Each row was made from one small tree. Brackets hold a mark, then the marks that hang from it, in the order of their numbers. Every link used is in the known rows. Write each row's tree.
Known rows
(Q631 (Q354 Q563)): [ 0.13 -0.36 -0.26  1.56 -0.90  0.52 -0.11  3.08 -1.74  1.41  2.48 -0.34
  0.92 -0.95 -0.77 -1.03 -1.96 -2.06 -1.57]
(Q354 Q47 (Q436 Q631 Q639) Q563 Q776): [ 2.08 -1.43 -2.61  0.74 -3.01 -1.91 -2.27 -2.11  0.13  0.11  0.99 -1.45
 -2.77  1.93  1.35 -0.28  2.59  4.48 -3.19]
(Q563 (Q776 Q4)): [ 3.67  2.30 -2.15  1.93  1.55  3.87  0.70 -0.19  2.56  2.99  1.76 -0.67
 -1.48 -3.73 -0.90 -3.79 -0.36 -0.55 -0.24]
(Q436 (Q631 (Q354 (Q47 Q776) Q563))): [ 2.66 -1.59 -1.87 -0.90 -2.18 -0.09  0.54 -0.95 -2.94  1.04  4.87 -0.07
 -1.73 -0.43  0.50  2.85 -0.70 -0.54 -1.30]
(Q639 Q631): [ 2.97  1.82 -4.14  3.35  0.15  1.56  1.55  2.87 -1.53  0.79  1.78 -1.43
  3.33 -2.51  0.38 -1.33 -2.61 -3.44 -0.23]
(Q631 (Q354 Q47 (Q436 Q639) Q563 (Q776 Q4))): [ 0.15 -0.87 -1.08 -1.11 -1.18 -0.70 -4.67 -3.40  1.63  2.16  1.78 -0.72
 -3.10 -0.65 -1.66 -2.22  3.16  2.35 -2.97]
(Q47 Q776): [ 3.13 -0.61 -1.51  0.16 -0.02  1.64 -0.17  0.54 -3.20  1.88  1.98  0.70
  1.67 -2.58 -0.62  0.36 -1.52 -3.67  0.01]
(Q354 Q47 Q436 Q631): [ 2.94 -2.66 -1.65  0.95  1.77 -1.83 -4.50  1.27 -0.96  3.02  1.63 -0.20
 -0.42 -2.52  0.94 -1.48 -1.09  3.86 -1.79]
(Q776 Q4): [ 1.65  1.04 -3.26  0.64  1.01  1.69 -0.83 -0.05  1.26  1.73  1.21 -2.39
 -0.20 -3.55 -1.05 -3.46 -2.08 -2.32 -1.38]
(Q436 (Q639 (Q631 Q354))): [ 1.77  3.53 -4.92  2.61 -2.40  1.84  0.83  0.43 -1.02  1.31  2.71 -2.11
  2.65 -1.31  2.00 -0.63 -1.88 -3.17 -0.71]
(Q436 (Q354 Q47 Q563 (Q776 Q4)) Q639): [ 0.26  1.33 -4.13  0.67 -0.07  2.39 -1.17 -0.86  1.09  1.29  0.80 -3.32
 -3.47  0.46  0.30 -1.10  1.53  0.61 -4.86]
(Q354 Q47 (Q436 Q639) Q631 Q776): [ 2.62 -2.53 -2.10  1.42 -0.29 -1.11 -4.95 -1.71  0.42  2.69  0.69  0.30
  0.19 -0.50  0.52 -1.69  1.41  4.05 -2.15]
(Q436 (Q639 Q631)): [ 2.35  3.72 -5.29  3.83 -1.83  1.81  1.21  1.18 -0.94  0.50  1.32 -2.74
  2.92 -0.94  2.19 -0.89 -1.50 -2.28 -1.15]
(Q4 Q47 (Q563 Q776)): [ 2.63  3.87  1.69  5.15  2.90  4.22 -0.54  0.87 -1.89  0.45  0.77 -2.93
 -1.26 -0.15  0.80 -1.79 -3.71  0.68  0.46]
(Q436 (Q354 Q47 Q563 Q631 (Q776 Q4)) Q639): [ 0.29  0.14 -4.08  1.29 -0.24  1.48 -2.24 -0.67  1.39  1.54  0.37 -2.59
 -2.02  1.06 -0.13  0.15  1.11  2.69 -4.87]
(Q639 (Q631 (Q354 (Q776 Q4)))): [ 2.15  0.94 -4.00  0.73 -0.36  2.10  0.09 -1.22  1.02  1.83  2.51 -0.28
  2.49 -3.24 -2.66 -2.20 -1.12 -4.68  0.30]
(Q563 (Q776 (Q4 Q47))): [ 3.10  3.61 -0.99  2.78  2.73  3.32 -0.48 -0.29  1.64  1.67  0.72 -1.95
 -2.00 -3.75 -0.01 -2.93 -1.32 -0.26 -0.92]
(Q631 (Q354 Q436 (Q563 Q776))): [ 1.79  0.38  0.42  0.76 -0.50  0.28 -1.43  1.87  0.06  2.88  1.76  0.93
 -1.73 -1.66 -0.26 -1.93  0.17  1.78 -0.52]
(Q639 (Q631 (Q354 Q47))): [ 2.85  0.81 -3.27  2.01  0.74  1.55  0.47  1.50 -2.01  2.11  4.71 -0.58
  1.53 -3.04  0.42 -0.75 -1.70 -2.97 -0.46]

Which tree is each row?
[ 1.86 -1.62 -1.95  0.44  1.15  0.69 -1.17  2.80 -3.48  1.99  1.99 -0.33
 -1.06 -0.35  0.20  3.28 -0.94  1.25 -3.18]	(Q436 (Q354 (Q47 Q776) Q563 Q631))
[ 2.29  0.95 -1.24 -0.71  0.63  2.91 -1.67 -3.13 -1.54  1.36  1.60 -1.71
 -0.67 -1.57 -2.72 -0.44 -1.67 -2.05  0.75]	(Q47 (Q776 (Q4 Q563)))
[ 0.53  3.27 -0.56  2.22  2.62  2.35 -2.69 -1.43 -0.52 -0.34  0.01 -5.24
 -1.57 -1.26 -0.83 -2.43 -4.20 -0.75 -1.04]	(Q776 (Q4 Q47 Q563))
[ 1.19  0.23 -3.89 -0.05 -3.66  0.63 -0.37 -4.18  1.52  0.55  3.41 -2.27
 -2.60  0.95  0.29  0.11  1.25  0.92 -2.83]	(Q436 (Q631 (Q354 Q47 Q563 (Q776 Q4))) Q639)
[ 4.18 -0.30 -1.29  1.29 -0.38 -0.66 -0.54  0.50  0.20  1.56  2.40 -0.55
 -4.65 -0.36  1.73 -0.49  1.73  5.94 -1.82]	(Q354 Q47 (Q436 Q631) (Q563 Q776))
[ 1.15  1.41 -2.43  2.78 -1.20  0.69  1.19  3.17 -1.87  0.54  2.61 -0.64
  2.79 -1.12 -0.80  0.10 -1.64 -2.79 -0.75]	(Q639 (Q631 (Q354 Q563)))
[ 1.45  3.08 -3.67  3.66 -1.16  2.70  0.82  3.24  0.17  1.91  0.06 -2.04
 -0.81  1.26  2.65  0.85 -1.00  2.90 -3.16]	(Q436 (Q354 (Q563 Q776) Q631) Q639)
[ 1.34  1.26 -2.78  3.33 -2.16  1.38  0.08 -0.14 -1.02  0.68  2.98 -0.61
  1.65  0.63 -0.05  0.13  1.59 -0.96 -2.02]	(Q436 (Q639 (Q631 (Q354 Q47 Q563 Q776))))
[ 2.03  3.13 -5.05  1.43 -1.10  1.91  0.75  1.02 -3.45  0.48  2.18 -2.54
 -1.15  0.64  2.38  3.65  0.99 -0.37 -3.38]	(Q436 (Q354 (Q47 Q776) Q563) (Q639 Q631))
[ 2.27  0.69 -2.54  1.91  2.48  2.52 -0.56  2.26  1.13  2.89  1.79 -1.41
 -3.57 -1.28  0.05 -0.04  0.02  3.76 -3.46]	(Q436 (Q354 Q47 (Q563 (Q776 Q4)) Q631))
[ 2.12  0.29 -2.28 -1.53 -0.20 -1.03 -2.91 -1.92 -1.32  1.60  3.10 -0.06
 -1.31 -2.58 -2.09  1.21  2.06  0.38 -0.96]	(Q639 (Q631 (Q354 (Q47 (Q776 Q4)) Q436 Q563)))
[ 2.21 -2.91 -0.74 -1.16  0.89 -0.16 -3.58 -1.01 -0.50  3.69  3.17  1.23
 -1.14 -3.06 -0.72 -3.15  0.04 -0.60 -0.76]	(Q631 (Q354 Q47 Q436 Q776))
[ 3.12 -0.13 -3.49 -1.13  2.10  2.59 -0.13  1.40 -3.44  2.94  3.16 -1.12
 -2.18 -2.93  1.75  0.75 -1.93 -2.59 -2.09]	(Q436 (Q354 (Q47 Q776)))
[ 1.44 -2.61  0.11  3.98  0.96 -0.63 -1.69  3.67 -1.86  1.04  1.97  0.02
  0.84  0.23 -0.80  0.51 -0.20  3.24 -3.16]	(Q354 Q47 Q563 Q631)
[ 2.15  1.12 -0.92  3.50 -1.81 -0.73 -2.57  1.44  1.07  1.78 -0.92 -0.08
 -0.38  1.02  1.08 -0.34  1.51  6.63 -1.86]	(Q354 (Q436 Q639) (Q563 Q776) Q631)
[ 3.23 -2.13 -3.20 -0.29 -1.23  1.11  0.65 -1.61 -0.57  2.08  4.76 -0.16
 -0.78 -1.63  0.60 -0.90 -1.88 -2.04 -0.70]	(Q436 (Q631 (Q354 Q47 Q776)))
[ 1.15  0.89 -2.61  2.55 -2.88 -1.11 -1.89  0.15  0.01 -0.30 -1.33 -0.80
  1.67  1.24 -0.67 -1.04  2.21  1.42 -1.90]	(Q354 (Q436 (Q639 Q631)) Q563 Q776)
[ 3.45  1.35 -4.10 -2.82 -1.76 -0.07 -3.82 -7.34 -0.47  1.14  2.47 -3.79
 -5.35 -0.05  1.60  0.96  0.68  3.87 -0.84]	(Q354 (Q47 (Q776 (Q4 Q563))) (Q436 Q631 Q639))
